(in the rows, 128 means zero)
Known rows, with every step that occurs
b-w: [127 131 144 147 135 175 141 117  87 145 113 134 107 132 128 124  79 136
 112 130 129 132 125 118  86 120 123  96 116 129 107 156 109]
f-w-d-r-b-g: [154  98 151 101 118 120 106 147 138 112 163 116 152 129 120 112 123 118
 149  96 120 139 134  85 219 157 125 151 102 168 114 116 121]
a-w-f-u: [120  98 121 186 160 167 107  43  74 125 115  92 130 145 129 123 144 162
 134  94  99 144 136 125 104 148 110 108  95 144 119 188 142]
a-w-d: [129 113 139 153 153 140 131 122 107 133 123 113 131 150 116 163 128 141
 135 134 136 142 112 113 114 124 128 114 108 138  89 170 119]
x-d-r-m: [141 162 135 137 145 116 140 157 197 119 125 128 144  94 116 126  84  96
 115 148 134 136 135 130 116 120 119 169 127  95 116  91 149]
e-r: [127 194 100 143 150 107 119 103 127 139 146 118 125 143 138 125 122 117
 120 133 139 149 138 145 109 115 128 110 121 130  69 116 136]
v-m: [139 138 118 157 148 139 128  86 125 127 106 119 113 118 121 102 165 148
 108 163 135 130 131 138  86 114 108 128 142 110  91 155 132]
x-d: [128 173 139 133 153 137 142 142 140 136 128 128 123 106 121 126 104 115
 119 150 134 161 108 117  96 119 137 120 134 108  87 156 121]
v-m-r-b-g: [153 133 126 122 126 121 107 102 121 102 126 107 149 117 114  88 195 130
 128 141 124 130 138 132 191 143 115 201 148 124 178  80 146]
m-r-e: [103 198 111 133 144 142 125 172 143 129 124 133 126 137 131 117 117 125
 128 125 122 120 120 154  97 146 132 152 142 124 128 126 163]
d-r-b: [119 223 116 121 101 110  93 117 146 108 135 107 106 110 121 103 134 133
 147 129 117 132 148 142 153 150 131 136 120 119  90 117 115]
h-b-r-d: [114 163 134  93 109  93 117 152 120 143 141 110 142  98 115  93 134 146
 140 133 115 131 143 127  32 140 116 110 147 138  92 125  99]
v-m-r-e: [115 143 106 140 149 144 119 140 148 127 110 132 133 135 132 110 169 124
 100 139 131 108 131 158 111 128 110 161 153 116 137 116 174]
h-b-w: [118 162 123 123 115 154 121 115  63 149 115 115  89 119 121 114  88 157
 135 130 122 139 140 116  69 145 137  72 128 137 124 165  85]
x-d-r: [125 202 147 125 146 114 110 116 191 124 145 132 137 108 121 133 100  91
 119 135 128 152 123 123 127 117 134 133 117 120  76 103 139]
e-r-b-w: [124 136 106 121 108 138 117 125  70 140 135 113 112 140 146 130 110 107
 113 112 137 135 156 130 164 130 126  99 113 136 118 109 107]
f-w-m-r-b: [127  71  92 152 117 137 153 160  83 104 123 120 109 142 152  94 252 149
 163 128 121 138 137 131 137 155 110 145 159  89 177 128 147]
f-w-d-x: [137  28 148 138 126 111 156 122 131 126 150 136 126 121 119 133 101 151
 130 128 126 137  93  91 135 114 129  72 125 133 100 173 129]
x-d-r-m-v: [144 156 133 149 143 119 144 159 197 114 116 143 151 103 107 125  65 121
 109 164 126 129 113 124 143 117 123 166 163  85 166  81 136]
d-r-m-v: [141 173 119 167 135 120 136 134 177 109 110 136 135 115 106 108  76 157
 125 161 120 113 126 141 126 128 117 161 157  93 160  94 133]
w-f-g: [144  84 132 149 123 119 121 103 128 121 119 113 152 155 132  88 146 149
 153 106 116 153 129 126  96 146 113 186 120 163  86 166 128]
m-r-d: [122 137 120 135 147 124 133 166 144 117 134 127 146 117 123  98 162 154
 126 130 123 135 110 147 111 117 131 155 151 113 127  99 148]
e-r-m: [142 154  88 159 153 110 150 143 133 133 128 114 132 128 134 120 110 121
 116 147 145 134 147 154 100 119 113 148 130 106 110 105 150]
f-u: [126 189 121 158 161 155 139  81 106 127 132 109 111  90 133  81 123 170
 125 138  99 159 112 126  75 126 117  92 120 111 103 177 148]
b-r-e: [106 187 147 114 127 131 130 158 144 152 129 137 143 131 131 120  84  93
 122 128 122 107 138 136  41 146 104 133 124 140  79 145 138]
e-r-b-w-a-x-d: [127  66 129  66 106  96 129 114 111 145 137 136 122 144 159 202  96  86
 106 104 147 145 105 131 219 103 176  92 111 161 144 127  95]
m-v: [128 187 121 160 142 141 135 119 122 126 111 137 113 125 112 109  93 177
 130 163 119 135 100 128 100 128 134 114 166 105 133 160 104]
h-b-g: [138 218 131 109 134 118 115 116 102 137 131 105 114 104 101 101  88 151
 159 138 119 150 139 108  79 162 144 130 131 150 122 158  98]
a-x: [118 162 131 127 119  85 156 110 115 132 110 131 104 115 126 164  80 167
 129 139 118 137 113 141 108  99 146 103 132 137  83 166 133]
a-w-e-r-d-x: [107  86 132 115 144  98 118 143 150 146 148 144 138 154 123 201 144  81
 106 112 149  88 151 119 115 111 137  90 100 150 106 140 163]
m-r-b-w-f-u: [124  67 113 155 109 183  95  62  57 109 138  97 146 137 138  63 195 168
 151  70  89 142 129 134 190 154 116 132 117 135 198 100 129]

Rows
[119 188 101 133 111 121 114 134 109 104 130 105 114 121 125  92 172 150
 152 132 115 146 124 150 157 151 138 150 149 102 143 109 127] : m-r-b
[134  92 101 135 113 143 142 131  75 134 133 118 121 144 155 123 205 110
 141 130 150 123 164 130 124 127 108 120 123 119 150 101 114] : e-r-b-w-m
[103 232 126 123 137 132 103 152 179 133 128 135 120 127 127 127  77 106
 122 119 125 107 146 144  98 145 126 141 113 142  73 136 149] : d-r-e
[124 108 123 117 135  68 133 134 166 130 157 131 144 105 124 136  99 121
 100 133 139 121 127 131 116  89 130  99 131 132  96 102 146] : e-r-d-x
[141  57 147 117  74 128  85 101 123 111 125 113 155 157 140 100 132 120
 144  69 108 129 164 118 187 157 109 189  95 181 121 108 117] : d-r-b-w-f-g
[123  85 175 108 110  74 145 126 171 131 149 139 164  90 111 118  96 120
 114 137 117 107 119 117  63 101 107 109 134 128 102 109 133] : b-r-d-x
[130 137  97 139 116 123 107 104 116 101 116 104 122 117 126  85 224 150
 124 149 123 134 134 156 170 135 118 165 161  95 151  99 139] : v-m-r-b
[133  95 123 140 107 173 158 146  67 128 108 121 102 122 136 106 198 144
 154 141 137 115 146 119  91 141 111 125 132 104 161 154  95] : r-b-w-m
[145 147 109 175 142 145 168 162 127 120  93 132 120 113 106 103  77 182
 127 176 124 120 110 135  90 131 120 150 175  80 172 146 115] : r-m-v
[131 121 145  94 144  96 150 104 159 137 123 145 117 122 133 181 100 130
 129 139 138 154  71 135 131 104 179 107 128 137 108 187 107] : w-a-x-d
[127  66 155 105  82  98 151 138 135 115 111 160 139 110 132 183 131 127
 131 137 119 111 122 108 208  96 134 127 155 120 210  81 119] : a-x-d-r-b-w-m-v
[134 131 112 159 148 126 116  76 139 115 119 123 136 128 126  96 200 144
 109 152 128 135 122 153 126 110 111 153 153 103 130  93 161] : v-m-r
[159  66 149 155 129 155 140 143 159 122 127 147 168 129 105 119  82 153
 122 139 131 105 107 111 162 107 111 148 138 119 187  71 114] : b-w-d-r-m-v
[122  67 121 161 162 134 153 168 122 115 110 127 147 145 135 149 233 138
 135 137 136 118 133 137  74 118 107 164 144 102 169 112 169] : a-w-m-r-d
[117  54 146 100 129 130 124 147 144 156 162 164 146 142 126 158 134  86
 105 105 153  81 140 111 121  98 133  79 100 152 125 113 142] : b-w-e-r-d-x
[139 108 142 131 149 190 128  88 108 146 119 140 105 155 135 124 112 135
 127 125 146 130  95 130  90 133 150  96 107 133 128 186  80] : b-w-a
[124 158 139  67 104  68 104 102 185 114 137 132 116 111 133 175 118 110
 140 119 128 145  98 144 210 122 180 127 117 142 119 138 101] : w-a-x-d-r-b
[120 136 123 126 145 170 110 116 104 165 151 150 126 179 141 146 154  80
 125 106 152 109 150 125 111 123 131  86  91 152  97 122 132] : b-w-e-r
[137  90 118 140 157 166 134 111 112 139 123 135  88 159 147 119 128 144
 130 122 136 148  95 126  97 152 147  90 122 126 103 227 102] : f-w-a
[116 145 130 111 106 196 117 155  73 146 121 136  92 145 123 118 171 121
 152 115 135  99 147 116 119 160 137 103 107 129 129 181  90] : r-b-w-e
[135  50 135 103  91 101 125 108 113 131 170 118 146 125 126 142 115 111
 126 114 141 124 122 106 205 104 135  83 109 150 139  86 105] : e-r-b-w-d-x
[134  81  84 159 151 150 151 182 114 146 125 157 124 174 137 134 134 121
 117 131 142 104 142 122 137 142 116 114 150 109 161 143 150] : f-w-e-r-m-v
[122 164 137 118  94 148  98 115 113 121 127 120 108 123 129 117 101 116
 125 110 119 121 155 125 164 140 125 119 106 134 119 108 106] : d-r-b-w
[113 153 106 148 152 147 151 176 147 125 123 139 136 142 138 110 213 128
 158 141 135 106 128 154  58 143 113 173 150 106 163 121 170] : w-m-r-e
[137  87  99 146 111 144 139 134  75 129 123 133 128 152 145 123 183 138
 135 144 142 115 140 124 150 125 111 118 158 109 200  97 100] : e-r-b-w-m-v
[105 125 106 120 120 165 137 173  89 143 116 132 116 141 139 116 187 137
 158 121 131 103 146 135  49 155 120 127 148 129 205 118 136] : h-b-w-m-r-e
[107 158 142 126 146 137 101 161 167 134 132 127 145 156 123 182  93  96
 122 107 134 105 139 123 127 138 123 139  90 165  83 141 152] : a-w-d-r-e
[136 172 169  65 101  54 121 131 170 112 139 129 146  87 115 178  60  94
 129 114 113 143 132 108 226 119 154 163 114 164 122  89 139] : a-x-d-r-b-g
[148  52 164  97 127 113 155 118 182 134 113 158 139 121 136 196  51  97
 101 119 140 119 102 133 161  92 155 136 105 136 164 109 130] : b-w-a-x-d-r-m
[115 114 161  78  80  91 126 129 130 125 122 139 122  99 134 190  55  98
 105 105 115 133 136 114 219  99 147 110 112 152 125  93 126] : a-x-d-r-b-w
[145  75 165  55 114  80 121 124 162 119 140 144 128 128 141 190  76  88
 126  91 121 147 109  99 248 140 171 139 106 177 145 150 123] : f-w-a-x-d-r-b-g
